Each row was made from one small tree. The marks that hang from a mark follow it in brackets, in alphabetical order. Every link used is in the known rows. Write each row's tree.
Known rows
bipafum{rova{nepezi{lebeku}}}: [  2.2   5.1  17.8  -7.3   4.6  21.1   7.7   0.1   2.9   9.1 -17.8  20.7
   3.4  39.1   0.3 -16.7  -3.3  13.3  15.3 -21.0  15.9   8.0 -10.2 -34.2
  -4.3  -1.8 -26.0]
nepezi{lebeku{morol}}: [  3.6   8.3  10.3   5.7  -8.6 -11.4   0.0   3.7   9.3   1.1 -11.7   9.3
   9.9  17.6  20.6 -18.0  -8.1  17.3   4.1  -4.9  -3.6  30.6  -8.8 -23.8
   7.7 -12.7 -16.0]
morol{lebeku rova}: [  7.9   1.1  21.3   8.6   8.7   6.9  -4.1   7.1  17.1  11.7 -15.1   3.7
  -4.3  19.0  -2.4   3.3   8.7  19.6 -15.7 -16.7  -9.5  30.1 -11.2 -13.7
   8.3 -14.7  -8.3]
repe{zonuz{gasip pavid roravud{nepezi{lebeku{morol}}}}}: [  4.7   4.1  -2.9  -1.5 -22.6 -35.0 -24.7  23.1 -24.3  -1.0 -32.3 -37.6
 -17.5  20.3  42.5   0.3  23.2  38.3  -2.1  27.5   8.2 -19.7  10.8 -24.2
  26.8  17.0  16.9]
daro{zonuz{gasip pavid roravud{nepezi{lebeku}}}}: [  4.3   1.5  -8.3   2.7 -35.9 -25.3  -6.9  22.3 -27.6  -4.4   6.4 -27.2
 -29.6  22.2  20.6  11.0  26.9  37.2  -5.3   1.1  32.1 -25.3  15.3  -9.7
  22.9  26.2  30.3]
zonuz{pavid roravud{nepezi{lebeku}}}: [ -2.3   1.4  -6.4  10.1 -21.2 -19.8 -16.3  28.5 -26.8  -0.1  -4.6 -23.1
 -27.5  26.7  23.5   2.3  27.5  29.4   4.6   0.9   6.4 -21.4   5.7  -9.9
  16.2  11.5  19.2]
roravud{zonuz}: [  1.5   5.0  -4.9  11.3  -4.9  -0.8  -1.9  14.7  -2.4   4.1  -7.6  -0.4
  -5.1   2.2 -11.6   2.6 -14.6  -1.0 -14.0  -1.0   4.9 -10.8   3.2   4.0
  -3.2   2.1   2.0]
pavid{zonuz{gasip roravud}}: [  0.9 -12.5  -6.4 -15.1 -17.0  -7.8  -2.5   2.0 -27.0 -20.8 -19.3 -24.7
  -8.9  -6.4  12.3   8.9  15.9   5.2  -5.5  26.9  29.8 -35.2  14.2  -0.3
   8.1  10.1  16.2]
bipafum{rova}: [ -3.0  -0.3   3.5  -9.3  12.9  15.6   2.9  -9.8   8.4   7.4  -8.3  11.4
  -2.7   4.3   2.3   1.4  -6.3   1.1   6.0 -13.6   0.3   2.1  -0.2 -11.9
  -1.7   4.0  -1.7]
zonuz{gasip pavid roravud}: [  2.4 -11.0 -14.3 -12.5 -28.7 -24.8 -11.0   8.9 -11.8 -11.1  -8.7 -24.9
 -24.3   4.8  17.5  11.8  19.1  22.6  -6.1  15.4   4.1 -31.8  17.7  -1.4
  13.7  20.1  34.3]
zonuz{roravud}: [ -2.3  -7.2  -7.9  -3.2 -13.0  -0.6  -4.0   2.3 -15.1  -4.3   2.4  -7.4
  -2.4   0.4   2.2   4.1   8.0   7.3   1.2   4.5   4.6 -12.0   5.9  -3.7
   8.2   4.0  13.4]
pavid{zonuz}: [ -2.6  -0.3   0.4  -0.3   8.4   2.7   0.3  -0.5 -11.3  -7.4 -14.2  -8.0
  -1.5  -7.1   5.2  -1.7   6.6 -10.4  -2.8  18.6  19.0  -8.0   3.3  -0.5
  -2.5  -0.1   1.3]
dabi{zonuz}: [ 2.3 -0.6 -8.1 16.9 -1.8 10.8  5.5 -0.3 18.6 -4.6 -0.4 12.2 -1.4  3.3
 11.4 -1.6 -9.7 -3.0 -1.8  1.5 -4.0 -6.7 -6.7 15.2 -2.0 11.5  8.7]
kobur{zonuz{gasip pavid roravud{nepezi}}}: [ -3.8 -10.6 -19.6  -0.8 -15.1 -14.2 -22.0  18.6 -41.7   6.4   2.5 -30.9
 -39.9   8.2  11.3  26.9  26.0  16.0  -7.9  23.4   0.2 -52.7  11.8  14.3
  13.7  17.6  49.2]
pavid{zonuz{gasip roravud{nepezi{lebeku{morol}}}}}: [  3.3  -0.4   6.9  -0.1 -21.9 -14.5 -12.3  19.2 -35.2 -13.5 -35.8 -22.9
 -14.9  16.5  35.5  -2.3  15.4  24.1  -0.7  15.2  24.4 -19.2   3.5 -16.7
  21.5   0.2  -1.3]
kobur{zonuz}: [ -3.7  -4.3  -8.1   1.8   7.8   7.2  -1.0  -4.3  -9.8  11.3  11.5   3.0
  -2.9  -1.5 -10.4   6.3   0.3  -7.1  -1.4  17.7   0.0  -8.6  -3.4   6.7
  -5.0  -6.8  15.3]
bosag{zonuz{gasip pavid}}: [  0.9  -4.6 -18.9 -12.2 -18.4 -17.9 -12.3   5.1  -8.6   1.5  -8.2 -21.6
 -28.5   8.8   0.3   5.4   6.5  20.6 -15.7  27.5  21.2 -16.5  16.9  10.3
   4.6  16.6  41.5]
dabi{nepezi{lebeku{morol{rova}}} zonuz{roravud}}: [ 11.2   7.8   4.5  36.5 -27.9  18.4  -7.3  19.8  25.4  -8.5 -33.5  19.8
  -1.5  31.2  45.4 -12.3  -2.3  50.4  -4.3 -16.0 -19.1  31.8 -18.9  -5.3
  18.1  -4.5  -9.6]
repe{zonuz{gasip pavid roravud{nepezi{lebeku}}}}: [  5.1  -1.4  -6.7  -5.6 -22.9 -36.9 -18.4  25.3 -31.0  -8.8 -24.8 -47.0
 -25.5  18.0  28.2   5.9  32.7  33.6  -1.3  27.8  21.4 -42.3  14.5 -14.8
  19.6  24.6  20.3]
zonuz{gasip roravud{nepezi{lebeku}}}: [  6.7  -4.1   2.0  -4.4 -33.2 -21.2  -6.4  22.0 -29.0 -10.4 -12.5 -24.1
 -19.8  21.4  15.3   6.5  19.1  28.2   3.3  -2.0  17.6 -32.0   3.3  -6.6
  16.2   7.3   2.5]
dabi{nepezi{lebeku{morol}}}: [  6.4  15.4   7.9  18.5 -15.3  -5.1  -4.0  13.7  13.1  -4.9 -24.1  13.7
   3.2  22.1  31.1 -17.3  -3.8  26.9   3.5  -8.7 -10.5  33.3 -14.2  -8.9
  11.3 -10.3 -24.9]
bosag{zonuz}: [ -3.3  -1.8 -11.7  -2.8  -0.5   6.4  -5.0  -1.1 -12.8   7.8   2.2  -5.4
 -10.5   5.5 -11.2  -3.0  -3.0   5.9  -9.6  16.0  19.9   4.9   5.6   5.8
  -1.6   0.7  22.1]
dabi{nepezi{lebeku{morol}} zonuz{gasip pavid roravud}}: [ 10.8   3.9 -13.3  22.3 -45.1 -20.6 -10.1  22.7  20.1 -23.7 -32.3   0.8
 -19.3  28.9  60.0  -6.6   3.0  48.8  -3.1   6.2  -7.1  -6.2  -3.9   5.3
  21.9  22.0  19.7]

Which tree is each row?
[  8.0   9.4  22.0  11.5  -5.4   3.7  -4.0   8.3  18.9   7.3 -22.6  11.7
  11.5  24.7  19.3 -14.8  -6.1  33.6  -1.3 -17.9 -17.6  47.6 -12.8 -29.9
   9.2 -24.1 -24.4] -> nepezi{lebeku{morol{rova}}}
[  7.5  13.4   1.4  15.9 -28.1 -32.8 -18.8  37.8  -7.7   3.4 -31.2 -16.2
 -30.6  29.5  25.8   2.0  -4.6  32.6 -15.9  -4.0  -2.0 -17.0   4.8  -8.0
  15.0   8.8   4.5] -> roravud{nepezi{lebeku{morol}} zonuz{gasip pavid}}
[ -1.8  11.0  -9.7  22.0  -4.5  -9.0 -20.1  33.3 -15.4  11.8  -8.5 -15.7
 -37.0  10.0   3.0  13.3   2.4   8.0 -16.0  -2.3  -2.1 -32.3   9.6  13.3
   5.8  16.7  18.3] -> roravud{nepezi zonuz{pavid}}
[ 10.0  -1.1 -18.4  18.1 -47.8 -19.4  -4.8  25.3  15.2 -27.4 -24.3  -8.2
 -30.8  26.9  46.3  -0.9  14.8  44.6  -1.6   8.2   8.0 -27.7  -0.2  14.8
  13.2  29.0  21.9] -> dabi{nepezi{lebeku} zonuz{gasip pavid roravud}}
[  5.0  10.1  19.2   6.3  -6.8   6.3  -0.6   6.8   0.9   6.2 -16.8  18.7
  14.1  37.4  12.1 -24.0  -9.2  17.8   7.2  -9.3  -2.3  30.8 -13.3 -31.9
   6.0 -12.5 -26.8] -> rova{nepezi{lebeku{morol}}}
[  9.6  -5.4 -16.0  12.6 -35.8   2.2  -1.0  12.2   7.7 -25.8 -19.2  -0.5
 -16.5   5.8  29.6   8.2   3.5  23.5  -6.0   3.3   1.7 -32.6  -1.7  27.9
  12.6  25.2  15.1] -> dabi{nepezi zonuz{gasip roravud}}
[ -2.8   0.2   1.0   6.5 -10.9  -4.2  -6.9  21.1 -41.3  -9.4 -18.6 -23.3
 -18.3  15.8  18.0  -2.4  24.5  10.6   6.1  12.5  33.6 -25.4   2.6 -10.4
  12.9   1.7  -0.2] -> pavid{zonuz{roravud{nepezi{lebeku}}}}
[ -0.1  -1.8 -10.2   4.3 -23.6 -26.5 -21.9  23.0 -32.2   7.6  -9.2 -19.6
 -28.1  26.9  30.0   9.1  16.4  34.3  -2.9  19.8  -0.7 -20.6   3.4  -7.9
  20.5   4.4  33.5] -> kobur{zonuz{gasip pavid roravud{nepezi{lebeku{morol}}}}}
[  4.6  -2.6  -5.7  -0.9 -35.8 -31.0 -14.7  28.5 -26.0  -8.6 -13.9 -33.1
 -34.1  25.9  26.4   7.9  28.9  35.5   0.4   4.4  11.0 -39.1   9.8  -5.1
  19.3  18.5  20.7] -> zonuz{gasip pavid roravud{nepezi{lebeku}}}
[  0.4   1.6 -14.2  26.1 -21.5 -11.6 -10.5  27.7  -6.8  -4.3  -3.7 -11.8
 -33.5  28.6  32.8   0.4  18.5  25.5   3.4   0.6   4.3 -29.5  -1.3   6.6
  13.5  24.7  28.2] -> dabi{zonuz{pavid roravud{nepezi{lebeku}}}}
[ -0.3   0.6   0.8   6.3 -18.5  -6.3  -7.6  22.8 -29.1  -2.5  -3.0 -15.2
 -14.6  22.1  10.9   0.7  18.2  20.8   7.4  -6.6  14.0 -15.3  -1.2 -10.2
  14.5   2.2  -0.3] -> zonuz{roravud{nepezi{lebeku}}}
[  0.2  -6.3 -11.8  -4.0 -23.5 -22.0 -20.3  22.4 -28.6  -4.2  -8.1 -31.5
 -38.2   8.8  19.6  21.0  27.9  23.2  -5.3   7.0  -1.0 -46.5  15.7   8.4
  20.0  24.3  31.4] -> zonuz{gasip pavid roravud{nepezi}}
[  9.8   5.2  26.6   8.1  -4.8  18.2   2.1  13.2   2.5   7.7 -19.3  10.1
  10.5  42.8  -1.1 -15.4   5.3  29.1   3.6 -19.9  -1.3  24.1 -14.1 -27.5
  -0.2 -17.4 -31.0] -> morol{rova{nepezi{lebeku}}}
[  0.5   5.4   5.6  11.3 -16.1  -6.4 -13.4  19.6 -23.2   2.6 -12.8  -5.7
  -8.9  24.1  26.1  -5.8   6.2  24.6   5.7  -8.7  -1.2   6.7  -3.9 -19.9
  22.5  -4.5  -5.0] -> zonuz{roravud{nepezi{lebeku{morol}}}}
[ -5.5  -3.5  -4.3   6.0   0.9   6.2 -13.6  15.2 -44.8  -4.9 -14.2 -23.3
 -21.5  -2.3  11.7  11.2  23.4  -1.6  -2.2  15.5  23.5 -34.4   7.7   3.6
  12.5   7.7  13.1] -> pavid{zonuz{roravud{nepezi}}}
[  0.6  -1.1 -14.4   2.2 -27.8 -14.2 -12.8  16.3 -33.2   0.6  11.6 -28.2
 -32.2   5.3  14.0  23.1  24.5  24.8 -11.2   4.1  21.9 -33.2  21.1   2.3
  24.4  32.3  41.0] -> daro{zonuz{gasip pavid roravud{nepezi}}}
[ 13.1  -2.5 -10.5  15.2 -44.8  -8.6   4.9  20.6  10.2 -29.1 -22.5   0.1
 -13.6  22.3  34.0  -3.3   4.8  36.4   0.1   0.7  13.0 -25.6  -7.5  15.4
  11.7  19.1   6.2] -> dabi{nepezi{lebeku} zonuz{gasip roravud}}
[  6.9  -4.3 -23.9  16.9 -39.0 -10.1  -9.9  17.4  11.1 -23.2 -19.4  -9.8
 -31.9   9.4  39.5  11.3  12.7  30.7  -8.7  11.3  -1.7 -36.6   5.7  27.8
  15.2  34.4  34.9] -> dabi{nepezi zonuz{gasip pavid roravud}}
[  6.5   7.3  25.4   9.8   9.6  30.7  -9.9   3.5   5.3  18.6 -23.1  20.4
  12.2  27.4   7.1  -9.5  -6.8  21.2  -5.0 -18.3 -25.6  37.5 -11.5 -24.6
   8.8 -17.1 -24.2] -> lebeku{morol{rova{nepezi}}}
[ 12.5  13.7  12.9  22.1 -23.6 -18.4 -23.3  40.8   2.7  11.1 -40.9 -15.0
 -29.6  35.0  28.6   4.8  -0.2  47.7 -22.2 -17.2 -15.0   0.9   0.2 -14.8
  16.5  -2.1  -3.6] -> roravud{nepezi{lebeku{morol{rova}}} zonuz{gasip pavid}}
[  7.5   8.8  -3.6  12.1 -27.5 -32.8 -13.5  39.8 -11.8  -2.1 -22.5 -25.8
 -37.8  27.7  12.9   7.9   6.7  26.7 -14.1  -1.2  11.9 -40.0   7.6   1.3
   7.6  16.0   8.1] -> roravud{nepezi{lebeku} zonuz{gasip pavid}}
[  4.0   5.4  -8.8   9.9 -18.2 -21.9 -18.0  34.1 -15.1   3.0 -18.6 -25.5
 -40.1   9.7   7.6  19.1   5.1  15.6 -20.6  -1.2   3.0 -47.0  13.6  17.1
   8.2  23.2  19.4] -> roravud{nepezi zonuz{gasip pavid}}
[ 12.8   2.6  -6.3  19.3 -44.7  -7.7  -1.6  17.4  15.8 -24.5 -31.8  10.8
  -6.3  23.7  48.5  -8.1  -6.3  40.2  -1.5   0.3   0.4  -0.7 -10.9   3.8
  18.6  12.8   1.0] -> dabi{nepezi{lebeku{morol}} zonuz{gasip roravud}}
[ -2.2 -11.6 -25.5 -14.5 -32.1 -18.1 -16.5   7.8 -22.6  -1.6  -6.5 -30.4
 -32.8   9.8   2.8   8.7  14.8  27.8 -14.4  31.8  24.1 -25.8  23.4   4.8
  12.0  21.4  56.1] -> bosag{zonuz{gasip pavid roravud}}
[  0.4   1.0 -24.1  27.7 -22.8   3.0 -11.9  18.7  10.3 -16.1 -10.1   0.4
 -27.8  10.8  36.8   5.7  13.0  24.0  -5.5   8.0  -5.8 -19.6   1.3  24.5
  11.9  28.9  31.3] -> dabi{nepezi zonuz{pavid roravud}}
